What can hang from each mark:
k_101: k_646 k_947
k_662: k_867
k_646: k_662 k_681
k_430: k_101 k_947
k_867: k_681 k_947
k_681: k_646
k_947: k_101 k_430

Known rows, with every way that one mark hangs from another:
{k_430 {k_101 k_947}}: [-0.26  0.27  0.71  0.27  0.10 -0.23  1.71 -0.93 -3.06  0.24 -1.31 -3.53
  1.40  2.21 -3.71  1.33 -0.08  1.30 -0.67 -3.87  0.08]
{k_430 {k_101 {k_646 k_681}} k_947}: [ 1.21  0.43  1.18  2.27  1.36 -2.10  1.58 -2.28 -1.57 -3.54 -0.08 -5.42
  0.63  4.70 -2.85  1.50 -3.31  0.21 -2.12 -2.57  0.85]
{k_646 k_662}: [-0.13  1.37  2.56  2.00 -2.34 -0.46  0.39 -0.49 -1.84  2.22  0.59 -1.61
  1.85 -0.50  0.09  0.56 -2.08  0.84  1.32 -0.60  0.32]
{k_947 {k_101 {k_646 k_662}}}: [ 1.30  4.64  2.31  3.26 -0.09 -0.73  0.58 -0.31 -1.21  2.51 -0.33 -1.55
 -0.02  1.28 -2.76  0.49  1.57 -1.86  0.81 -1.67  0.15]
{k_947 {k_101 k_646} k_430}: [ 2.48  4.12  0.52  1.83  1.08 -0.46  0.04 -1.45 -1.39  0.07 -1.26 -2.02
 -1.12  1.26 -5.35 -0.17  2.13 -0.58 -0.44 -2.19  0.14]
{k_681 {k_646 {k_662 {k_867 {k_947 k_430}}}}}: [ 1.70 -0.76  1.49 -1.15 -1.37  0.09 -3.16 -0.71  1.26  2.50  0.66  1.96
  0.25 -0.66  1.57  0.70 -1.64  1.09  0.46  3.72 -0.06]
{k_867 {k_681 {k_646 k_662}} {k_947 k_101 k_430}}: [ 2.94 -0.53  1.99  0.69 -0.22  0.85 -2.83  0.72  0.86  4.02 -0.55  2.70
 -0.45 -0.32 -0.33  2.58 -0.33 -0.97 -0.57  4.79  0.30]
{k_430 {k_101 k_646} k_947}: [ 0.98  2.27  1.38  0.79  1.61 -1.40  1.01 -1.91 -2.49 -3.56 -1.06 -4.85
 -0.25  5.30 -3.49  1.34  0.09  0.77 -2.07 -3.03  0.83]
{k_681 {k_646 k_662}}: [ 1.04  0.11  2.12  1.37 -2.70  0.24 -0.55 -0.56 -1.06  5.13  0.71  1.82
  1.47  1.10  0.20  0.97 -1.79 -0.41  2.22  1.02  0.13]
{k_947 {k_101 {k_646 k_681}} k_430}: [ 2.75  2.53  0.23  3.44  1.04 -1.28  0.62 -1.80 -0.79 -0.02 -0.24 -2.68
 -0.14  0.89 -4.68  0.11 -1.24 -1.10 -0.34 -1.57  0.10]
{k_662 {k_867 k_681 {k_947 k_101 k_430}}}: [ 1.66  1.80  1.89 -0.92  0.60  0.66 -2.93 -0.15  0.75 -0.09  0.00 -1.00
 -0.93 -2.11 -1.16 -0.90 -1.95  2.37 -1.83  0.56 -0.13]
{k_681 {k_646 {k_662 k_867}}}: [ 0.71  1.59  2.08  0.30 -2.69 -0.01 -1.47 -0.62  0.16  6.01  1.27  2.24
  0.95 -0.21  1.06 -1.53 -2.70  0.05  2.53  0.97 -0.49]
{k_867 {k_681 k_646}}: [ 1.32  0.13  2.16  0.18 -2.12  1.12 -1.43 -0.14 -2.48  4.02  1.25  1.60
  1.54  1.82 -0.07 -0.38 -3.17  2.35  0.55  0.19  0.03]
{k_646 {k_662 {k_867 {k_947 {k_430 k_101}}}} k_681}: [ 0.85  0.04  1.95  1.48  0.52 -1.51 -1.24 -1.37  1.48 -2.06  0.30 -2.64
  0.93 -1.98  0.98  1.65 -5.15  1.03 -1.87  2.02  0.09]
{k_867 k_681 {k_947 k_430}}: [ 1.10 -0.78  1.79 -0.73 -0.51  0.51 -2.16 -0.16 -1.81 -2.24  0.61 -2.18
  0.95 -0.19  0.44  1.40 -2.04  4.23 -2.09  1.26  0.60]
{k_947 k_101}: [ 0.83  1.81  1.74  1.95 -0.59  0.44  0.25 -1.20 -1.81  1.81 -0.57 -1.64
  0.57  0.07 -3.34  0.18 -1.45  1.06  0.54 -4.06 -0.13]
{k_681 k_646}: [ 1.07 -0.51  1.31  0.25 -2.14  0.72 -0.41 -1.31 -1.92  3.43  0.64  1.30
  1.63  2.41 -1.27  0.30 -2.64  2.28  1.34 -1.72 -0.09]
{k_947 k_430}: [ 0.92  0.84  0.84  0.58 -1.17 -0.14  0.04 -1.68 -2.45  0.06 -0.19 -2.37
  0.84 -0.29 -2.37 -0.06 -1.39  2.92 -0.26 -1.13  0.24]

Rows:
[ 0.65 -0.69  1.76  0.81 -1.12 -1.17 -1.99 -0.98  1.75 -0.56  1.39 -2.27
  1.32 -2.46  2.22  0.30 -4.43  1.46 -0.04  2.88  0.23]  {k_646 {k_662 {k_867 {k_947 k_430}}} k_681}
[ 0.41  1.73  0.60  1.35 -1.10 -1.83  0.95 -0.02 -0.14  3.16  1.73 -3.57
  1.36  1.23 -0.39 -1.74  0.21 -1.84  1.97 -0.21  0.10]  {k_101 {k_646 {k_662 k_867} k_681} k_947}
[ 0.73 -0.95  2.70 -0.84 -1.96  0.44 -2.84 -0.27  1.00  3.35  1.37  1.75
  1.21  0.35  2.57  0.56 -2.32  1.25  1.30  1.78 -0.16]  {k_681 {k_646 {k_662 {k_867 k_947}}}}
[ 1.17  4.46  1.82  1.18  0.65 -1.66 -0.12 -0.80  0.83  1.85 -0.75 -2.75
 -1.84  1.64 -2.29 -1.40  1.39 -3.03  0.62 -0.26  0.47]  {k_430 {k_947 {k_101 {k_646 {k_662 k_867}}}}}
[-0.37  3.07  3.35  0.77 -2.36 -0.29 -1.33  0.68 -0.93  3.74  1.77 -0.93
  0.98 -2.10  2.04 -2.63 -3.38  1.35  0.49  0.72 -0.06]  {k_646 {k_662 {k_867 k_681}}}
[ 2.82  2.80  0.97  4.30  0.54 -1.67  0.74 -1.02  0.45  1.84 -0.19 -2.04
 -0.05 -0.39 -2.98  0.59 -0.25 -3.24  0.43  0.86  0.31]  {k_947 {k_101 {k_646 k_662 k_681}} k_430}
[ 1.21 -2.05  2.44 -0.94 -1.61  1.54 -2.74  0.20 -1.58  1.30  1.35  1.22
  1.73  2.48  1.48  1.86 -3.04  3.81 -0.35  1.12  0.18]  {k_867 {k_681 k_646} k_947}
[ 1.12  0.57  2.71  1.34 -2.77  0.36 -1.32  0.77 -1.40  5.91  1.42  2.04
  1.50  0.51  1.55  0.39 -2.36  0.04  1.22  2.37  0.08]  {k_867 {k_681 {k_646 k_662}}}
[ 0.68  2.77  0.43  0.48  1.05 -0.71  1.77 -0.78 -3.27 -0.86 -0.93 -4.24
  0.68  4.45 -4.56  1.14  2.60  0.07 -0.98 -4.29  0.16]  {k_430 {k_101 k_646 k_947}}
[ 0.29  0.11  2.77  2.37 -0.77 -0.59 -1.47 -0.49  2.15  1.70  1.02 -1.70
  1.05 -2.02  1.38  0.65 -4.76 -0.05  0.58  0.02 -0.10]  {k_646 {k_662 {k_867 {k_947 k_101}}} k_681}
[ 1.76  0.59  0.83  2.51  1.10 -1.45  1.11 -1.85 -0.47 -0.64 -0.36 -4.48
 -0.15  3.71 -3.62  0.51 -1.64 -1.37 -0.02 -2.12  0.79]  {k_430 {k_947 {k_101 {k_646 k_681}}}}
[ 0.36  4.10  1.67 -0.17 -0.96 -0.92 -0.26  1.54 -1.20  4.02  1.24 -2.41
  0.32  0.92 -0.21 -2.63  2.15 -1.17  0.99  0.71  0.13]  {k_101 {k_646 {k_662 {k_867 k_681}}} k_947}
[ 2.56  2.00  0.90  0.62  1.85  0.03 -1.29 -1.18 -0.71 -2.48 -1.17 -2.46
 -0.72  2.06 -3.66  2.00  1.93  0.86 -1.94 -1.18  0.42]  {k_867 {k_947 {k_101 k_646} k_430}}
[ 2.43 -1.76  1.37 -1.32 -0.87  1.14 -3.09 -0.16 -1.01  0.79  0.59  1.46
  0.78  1.36  0.46  1.74 -2.09  3.30 -1.15  3.10  0.33]  {k_867 {k_681 k_646} {k_947 k_430}}
[ 1.72  0.27  1.71 -0.68  0.19 -0.23 -2.63 -1.12  1.39  0.91 -0.50  1.56
 -0.31 -0.23  0.43  1.73 -1.87  0.33 -1.27  2.92 -0.20]  {k_681 {k_646 {k_662 {k_867 {k_947 {k_430 k_101}}}}}}
[-0.34  0.77  3.05 -1.45 -1.18  0.75 -2.63  0.11 -1.08 -0.81  1.88 -1.98
  1.22 -0.34  2.18 -1.07 -4.06  4.95 -1.05 -0.68 -0.06]  {k_662 {k_867 k_681 k_947}}
[ 0.76  1.14  2.66 -0.69 -0.99 -0.22 -3.02  0.61  0.27  0.11  1.11 -1.31
  0.29 -2.68  2.53 -0.54 -2.26  2.15 -1.05  3.54  0.34]  {k_646 {k_662 {k_867 k_681 {k_947 k_430}}}}
[ 1.55  2.54  1.63  2.73  0.54 -2.28  0.28 -1.11  1.58  1.76  0.33 -3.57
 -0.78  1.29 -1.38 -1.40 -1.74 -3.18  0.99  0.48  0.48]  {k_430 {k_947 {k_101 {k_646 {k_662 k_867} k_681}}}}
